What can hang from each mark:
J925: J806
J539: J806
J243: J285
J292: J68 J243
J540: J806
J285: J423
J451: J806
J800: J806
J806: J371 J423 J539 J540 J940 J967
J297: J806
J841: J243
J68: J292

Each row was made from one small tree. The marks that hang from a mark follow it in brackets, in the order of their numbers. Every link used is in the known rows. Write each row's tree.
In the rows, 128 means zero.
Known rows:
J800(J806(J540)): [159  86 177 150 122 189 146 129 151 117 129  92 109 126 107 139 180  97
 143  90 114 138 105 135 138 146 158 116]
J925(J806(J371 J423 J539)): [131 126 149 160 126 197 146 161 134 131  94  93 117 109 153 109 156 110
 156 118 141 101  97 161 124 114 195 177]
J806(J967): [152  92 129 166 121 184 164 135 166 140 135 145  91 123  90 164 180 101
 134  73 127 143 121 142 151 152 171 141]
J292(J68 J243(J285)): [196  88  77 138 140 217 167 167 155  81 159 123  30  99 121  95 170 108
 243  62  82 188  87 124 193 157 156 139]
J297(J806(J423 J940 J967)): [107 103 140 129  91 143 186 132 148 151 141 128 105 112 122 163 195 143
 140 115 153 109 141 159 112 131 174 128]
J292(J68 J243): [187  84  84 127 135 210 179 162 148  79 147 108  31 105 101 102 166  88
 218  74  83 193 102 147 169 151 159 153]
J292(J68): [169  74 102 130 135 224 166 146 161 100 147 122  52 111  94 126 161  92
 188  77  93 156 108 130 162 144 164 161]
J68(J292(J243(J285(J423)))): [196  95  80 119 112 208 155 158 190  95 155 159  51  71 158 126 190 111
 241  53  92 177  70 145 170 149 179 135]
J925(J806(J371 J539)): [141 127 131 178 152 188 147 150 128 126  97 115 109 120 141 112 151  87
 152 112 118 114 105 159 134 122 181 181]
J297(J806(J940)): [124  90 120 115 133 173 173 116 145 129 147 144  89 121 108 142 178 122
 170  95 119 125 148 150 135 126 153 141]
J540(J806(J371)): [158 103 107 141 143 187 151 124 162 114 156 140  80 104  94 107 140 101
 138 112 118 105 104 121 152 109 161 165]
J841(J243): [137  86 111 103 140 193 161 150 169 113 145 154  98 103  84 156 156 113
 187  54  95 159 126 147 160 142 157 135]
J451(J806(J371 J423 J940 J967)): [141 137 123 137 116 127 184 119 119 155 159 143 142 104 116 135 145 108
  94 151 158  87 110 140 123 126 186 160]
J297(J806(J371 J423 J540 J940)): [137 140 165 108 114 119 152 143 121 113 137  91 145 118 117 124 165 156
 141 161 144  79 114 128 114 128 155 152]
J800(J806): [151  75 144 152 122 213 167 114 161 134 133 126  81 122 109 146 183  89
 153  57 118 146 127 146 144 142 169 124]
J800(J806(J423 J539 J940 J967)): [ 97  92 153 177  55 166 184 129 110 176 119  92 125 124 162 147 208 119
 121 115 158 104 108 155 101 144 183 114]
J243(J285): [169  81 115 144 142 230 138 132 173 126 149 154  80 112 108 131 173 120
 193  51 111 141 104 116 191 146 159 136]
J292(J243(J285(J423))): [181  88  87 136 121 194 146 151 170 111 145 154  53  88 137 112 200 113
 242  38  99 148  68 147 179 150 166 128]
J540(J806(J940 J967)): [120  78 100 152 113 155 181 114 144 146 162 151  89 112 106 135 173 112
 120 132 136 119 110 134 128 123 157 126]
J539(J806(J371 J423)): [140 115 131 141 138 170 159 129 169 134 147 126  97 104 107 112 151 134
 124 101 139 102 122 151 118 116 177 187]
J539(J806(J940 J967)): [110  92 107 169 130 131 189 109 141 162 157 157  99 124 109 140 180 125
 108 113 131 126 136 164 103 134 162 149]
J800(J806(J423 J540)): [151  86 195 132  98 195 147 138 160 125 126  72 117 117 119 137 185 117
 146  98 138 127 101 138 130 136 171 115]
J539(J806(J940)): [120  76 103 139 147 169 175 102 146 142 161 151  89 123 105 115 169 124
 141 105 120 128 134 158 116 125 153 161]
J800(J806(J371 J423 J539 J540 J940 J967)): [116 142 181 186  61 107 161 145  79 155 112  63 173 137 158 130 191 132
  90 171 161  71  81 132  90 155 172 123]

Which tree is each row?
[133 129 149 128 129 113 154 130 124 129 151 100 146 121 113  98 155 158
 112 168 143  82 102 136  95 125 156 172] => J539(J806(J371 J423 J540 J940))
[137 104 106 112 111 163 166 120 134 129 157 128 108 105 112  98 148 138
 132 156 150  80  98 120 131 108 163 156] => J540(J806(J371 J423 J940))
[100 119 115 167  73 138 169 141 112 156 142 108 124 110 146 109 165 130
 106 169 158  64  83 128 110 114 175 153] => J540(J806(J371 J423 J539 J940 J967))
[125 117 112 146  95 126 180 127 130 144 153 134 117 107 114 124 159 138
 100 167 163  77  97 125 115 119 171 144] => J540(J806(J371 J423 J940 J967))
[123 131 102 183 138  96 187 109 121 156 154 160 121 128 106 132 161 129
  85 136 135 101 128 150 100 141 160 170] => J539(J806(J371 J940 J967))
[123 142 152 162 115  77 167 136 118 146 146 106 155 123 116 125 164 157
  78 177 155  82 102 141  84 138 163 162] => J539(J806(J371 J423 J540 J940 J967))
[137  89 180 135  91 215 116 166 149 123 117  57 124 117 128 115 180 122
 168 106 130 115  78 131 147 129 167 151] => J806(J423 J539 J540)
[120  90 155 120 123 148 153 126 149 135 153  98 124 116 113 108 171 154
 135 142 139 111 109 148 102 119 154 151] => J539(J806(J423 J540 J940))
[124 118 116 196 107 163 153 145 138 141 140 122  96 108 125 118 156  92
 110 124 127  90  90 131 135 118 173 161] => J540(J806(J371 J539 J967))
[146 157 152 177 150  82 165 143 100 126 109 119 158 136 120 137 160 119
  99 186 140 106  98 147 104 148 164 144] => J925(J806(J371 J540 J940 J967))
[138 131 120 194 144 125 174 124 155 146 150 154  99 117  98 138 154 111
  91 100 128 114 128 154 115 135 174 178] => J539(J806(J371 J967))
[117  92 140 162 112 168 171 133 186 157 149 126  84 101 108 146 178 128
 117  86 147 126 128 170 110 125 187 156] => J539(J806(J423 J967))
[124 104 174 159 112 142 152 147 177 143 147  95 111 106 105 141 177 135
 105 116 143 121 109 156 103 128 173 148] => J539(J806(J423 J540 J967))
[138 145 178 180  84 143 129 176 122 135 111  66 153 123 131 129 171 126
 110 142 146  85  72 123 129 147 177 161] => J806(J371 J423 J539 J540 J967)
[144 130 142 155 119 144 133 144  84 120 122  92 162 142 125  98 160 120
 136 158 118  85  78 113 136 149 143 164] => J806(J371 J539 J540 J940)
[ 96  82 104 173  93 166 170 129 127 157 149 125  98 114 135 119 181 104
 127 135 132 105  97 140 123 116 161 132] => J540(J806(J539 J940 J967))
[141 127 130 148 154 107 154 120 116 123 155 122 139 130 101  99 150 136
 110 160 120  96 108 133 104 134 142 174] => J539(J806(J371 J540 J940))
[133 104 168 184 100 172 132 163 138 135 118  86 128 128 120 143 184  98
 132 108 120 124  85 136 143 149 162 140] => J806(J539 J540 J967)
[127 118 115 131 128 138 173 113 132 145 152 135 118 116 117 104 155 150
 119 136 146  90 122 148 103 122 166 180] => J539(J806(J371 J423 J940))
[148 144 162 198 110 137 132 165 116 129 113  90 148 133 118 131 168 104
 109 132 123  97  80 122 137 157 163 161] => J806(J371 J539 J540 J967)
[140 135 125 152  97 127 177 132 114 149 132 135 140 128 110 145 172 144
 109 143 159  92 107 127 124 153 172 153] => J806(J371 J423 J940 J967)
[111 108 168 158  71 147 146 159 110 149 118  72 156 130 139 133 193 138
 129 153 149  99  79 133 117 147 163 132] => J806(J423 J539 J540 J940 J967)
